Each row comes from the steps of one path. Every step used is in the known rows, and no mark comes twice. Write the path behind each row, first mark first.
Known rows
L-J-Y: [ -2  22  -6  -6  -7  28  11  -5   8   2   0  31   5  29   4  20 -16 -22
 -42  -7   5 -10  12  -7]
X-J-Y-L-M-G: [ 18   2  26  -5 -16 -16 -16 -36  11   2 -20 -23  29  -3   3  23 -10   7
  17 -11   4   5  11 -28]
G-M-J-L: [ -7 -20 -12  29  26  18  -5  27  12   8   0  12 -25 -26   9 -10  12  15
  -4  -5   2  -3   4  12]
G-M-X-J-Y-L: [ 12 -12  23   3 -16  18  -8 -10  28   9 -22  -3  -4  -1  -5  -2  10  12
  32   0   8  19  22  23]
X-J: [ 19   2  -6   0   2 -14  24 -13 -14  -4   1  -7  -4   9   1  16  -5 -14
 -22  15  -8 -13 -12 -11]
B-M-J-Y: [ -9  19 -17  -1   5  20   2   5   4   3   0  18  14  12   1  -3  13 -19
  18 -17  26   8  -1  10]
X-J-Y-L-S: [ 13  34   9   7 -19  10  -3 -38   2  -7  16  -9   2  29   4  36 -26   7
  -3 -16 -16   2  24 -19]
L-J-M: [  4   9   2  -9  13   5  22  10 -21   0   9  21  21  15   3   6 -20 -41
 -71  12   5 -19  -6  30]
G-M-J-Y: [-12 -17 -11  24  -7  17   4  12  25  11  -7  25 -12   5   1   0  14  -9
   5  -3  11   1   3  26]
B-M-X: [ -8  10  -9 -25   6  12   2  23  -7 -10   8  -5   7   2 -11 -38   6   2
  29  15   8   9 -12   5]
B-M: [ -7  25  -3 -19  17   9  20  15 -12 -11  14 -14   4   4   1 -22 -10 -21
  -4  22  -1  -5 -14  -4]
X-M-G: [  5 -28   1  -4  -5 -18   0  32  16  -7  -3 -34  12  -9   1  -9  -9  -1
 -21  22  -7  -8 -24   2]
Y-L: [ -5   7  21 -11  -7  15   5   8   1  -1   4 -11 -17 -11  14   6 -18  25
 -23  -5 -10  -4  -2 -18]
G-M-X: [-10 -28  -6   0  -4  11   4  29  13  -2   2   1 -21  -4 -11 -35   7  10
  19  27  -5   2  -7  21]
L-M-X-J: [ 22  -3 -14  -9  -4 -24  15 -16 -14  -5   8   4  20  14 -25  -7   9  -2
  19  20   4  -4   0 -12]
G-J-M: [ -7 -17   9   1  16 -33  22  -7 -22   6   2   8 -14  -1   3   3  -2 -39
 -44  26 -11 -11 -13  28]
M-X-J: [ 20 -12 -14  -6  -9  -9   6  -6  -8  -2  -3  -1  -1   7 -12   0  13   8
  10   8   3   1  -5  -3]
M-G: [ -6 -23  -4  -5 -11 -10 -13  12   1  -4  -7 -24  -6 -12  10  -5  -7  16
  -7   2 -14  -6 -25 -20]
M-G-J: [-12 -27   1  13 -14 -31  -1  -3 -15   0 -16 -11 -39 -20   6   2   7   0
  -6   6 -22 -16 -27 -10]
X-M-G-J-L-S: [ -4 -10  -5  24  12 -27 -16   8   0 -11  15 -23 -16 -12   0   0 -12   7
 -11  10 -34 -12   0  -8]
M-X-J-Y-L-S: [ 13  22   4   0 -31  17 -20 -30   6  -6  11  -1   5  27  -9  21  -8  29
  33 -26  -7  16  29  -9]
B-M-J: [ -6  18 -22   5   5  12  13  21 -20  -6   9   8   1  -6  -2 -14  13 -11
   6  -7  16  -7 -19  12]
B-M-G-J-Y: [-17   3   5  -1  -2 -14  -8 -12  -2   0 -22 -11  -8  -4   2 -10  10 -26
  27   3  -2   5 -12   1]

Write each row's path
[-16  13  -1  36 -27  31 -13   3  16   0  17  15 -21   8   3  12  -8  17
  11 -24  -6   0  19  20] => G-M-J-Y-L-S
[ 14  18  -8 -21   4   8  -1 -15   5  -1  -8  -1  28  23 -16 -13  14 -20
  46   5  21  21   8   9] => B-M-X-J-Y
[ -7   9  24 -18  -9  25  -8  -7  26   7  -5  -3  -5   6  15  17 -17  18
 -10 -15  -1  14  16 -19] => J-Y-L
[-15  -4 -10  23   6 -18 -29 -11 -13 -11  11 -13 -36 -14   6   5  -9  26
   5 -11 -43 -10  -2 -30] => M-G-J-L-S
[ -2  15  21 -16  -2  -2  11  -2  -4  -4  15  -8   4  -6   3   2 -21  14
 -16   8  -8  -8   5 -26] => Y-L-M
[-14   1  21 -11 -19  -6  -8 -25   7   6  -8  23 -13   2 -14   2  10  16
  33  -8   3  12  27 -10] => G-J-Y-L-M-X
[ -4   2 -20   8  -7  -2   2  -9  11   9   7  30  18  21  -6  13   6  -8
   7 -14  17   0  10 -11] => L-M-J-Y
[ -1 -34   6 -11   5 -21 -14  11  -3   3  -6 -25  23  -9  12  -9  -9 -12
 -28  10  -6   1 -24  13] => J-M-G
[  4  -2  11   8 -16  19   1  19  31  10  -8   9  11  -2   4  21   2   9
 -16 -23  24   9  17  19] => X-M-J-Y-L
[-12   2   7   1  32 -12 -17   3 -13  -4 -16 -22 -20 -36  11 -21   8   1
  19   1 -12   0 -10 -13] => B-M-G-J-L
[ 21  16  -7 -16  36   8 -10   0  -6  -6  -4 -13  17  -9  -8 -23  12   7
  40   3  12  18  10  -6] => B-M-X-J-L
[  4 -10 -13  11  -5   5   8  21  30   9  -1  17  15  15  -4  13   8 -13
 -15  -5  21   2   5  19] => X-M-J-Y
[ 17  14  25  -6  -8   9   2 -28  14   7 -15  -7   5   8   9  32 -11   3
  -8 -14   2   9  18 -15] => X-J-Y-L
[ -1 -28  -4 -22   8  -8  -6  15  -2   5   5   3  22   6  -6 -19   2  -2
  -8  15   7  11  -7  26] => J-M-X
[ -2  -9 -19  14  20  14 -13  15   4   9   1  15 -12 -19  13   8  11  28
 -11 -29   6   1   4 -17] => M-J-L
[-13 -15   3   3 -11 -37  -7 -28   4   4 -14   3  -6   4  -5   5   3 -14
  15   8 -12  -5  -3 -21] => L-M-G-J-Y
[ 15 -23  -6  10  -4  -3  13   6   1  -2  -5  -4 -13  -2 -16 -20  15  -3
  19  28  -2  -3  -7  26] => G-M-X-J
[ 15  27  18 -22  -7  21  -7 -16   7   1 -16 -10  22   5  -5  -4  10   4
  46 -13  24  26  19   8] => B-M-X-J-Y-L
[ 23 -10   4  -6  18 -27  22 -13 -19   4   2 -10  26  11   3  13  -8 -40
 -43  24   0  -6 -11  21] => X-J-M
[ -2   0 -23  12  -3 -12  15   5 -14   0  17  21   5   1  -7   2   6   1
  -7  -2   7 -17  -9 -10] => L-M-J
[-11  -8  27   6 -19 -33  -4 -13 -18  -3 -10 -15 -23 -30   1   5  -4  14
   1   1 -17 -15 -10 -22] => Y-L-M-G-J
[ -9  39 -30  17  25  22 -14  13 -18 -13  35   5   3   1   2 -11  -4  13
  14 -22  -4  -2   6  -9] => B-M-J-L-S
[ -5  20 -16   4  36  21  -7  21  -8   0   5   6   6 -20   9 -14  11   9
  12 -17  17   5   0  -4] => B-M-J-L
[ -8 -32   2  -5   4 -27   3   1 -18   7  -4  17 -11  -3 -10 -14  15 -18
  -9  16  -2   2  -8  36] => G-J-M-X
[  0  29  17  -3 -14  31  17   8 -14  -5   2  14 -14  -5  10  18 -22  10
 -53 -15  -3 -20   4  -7] => Y-L-J
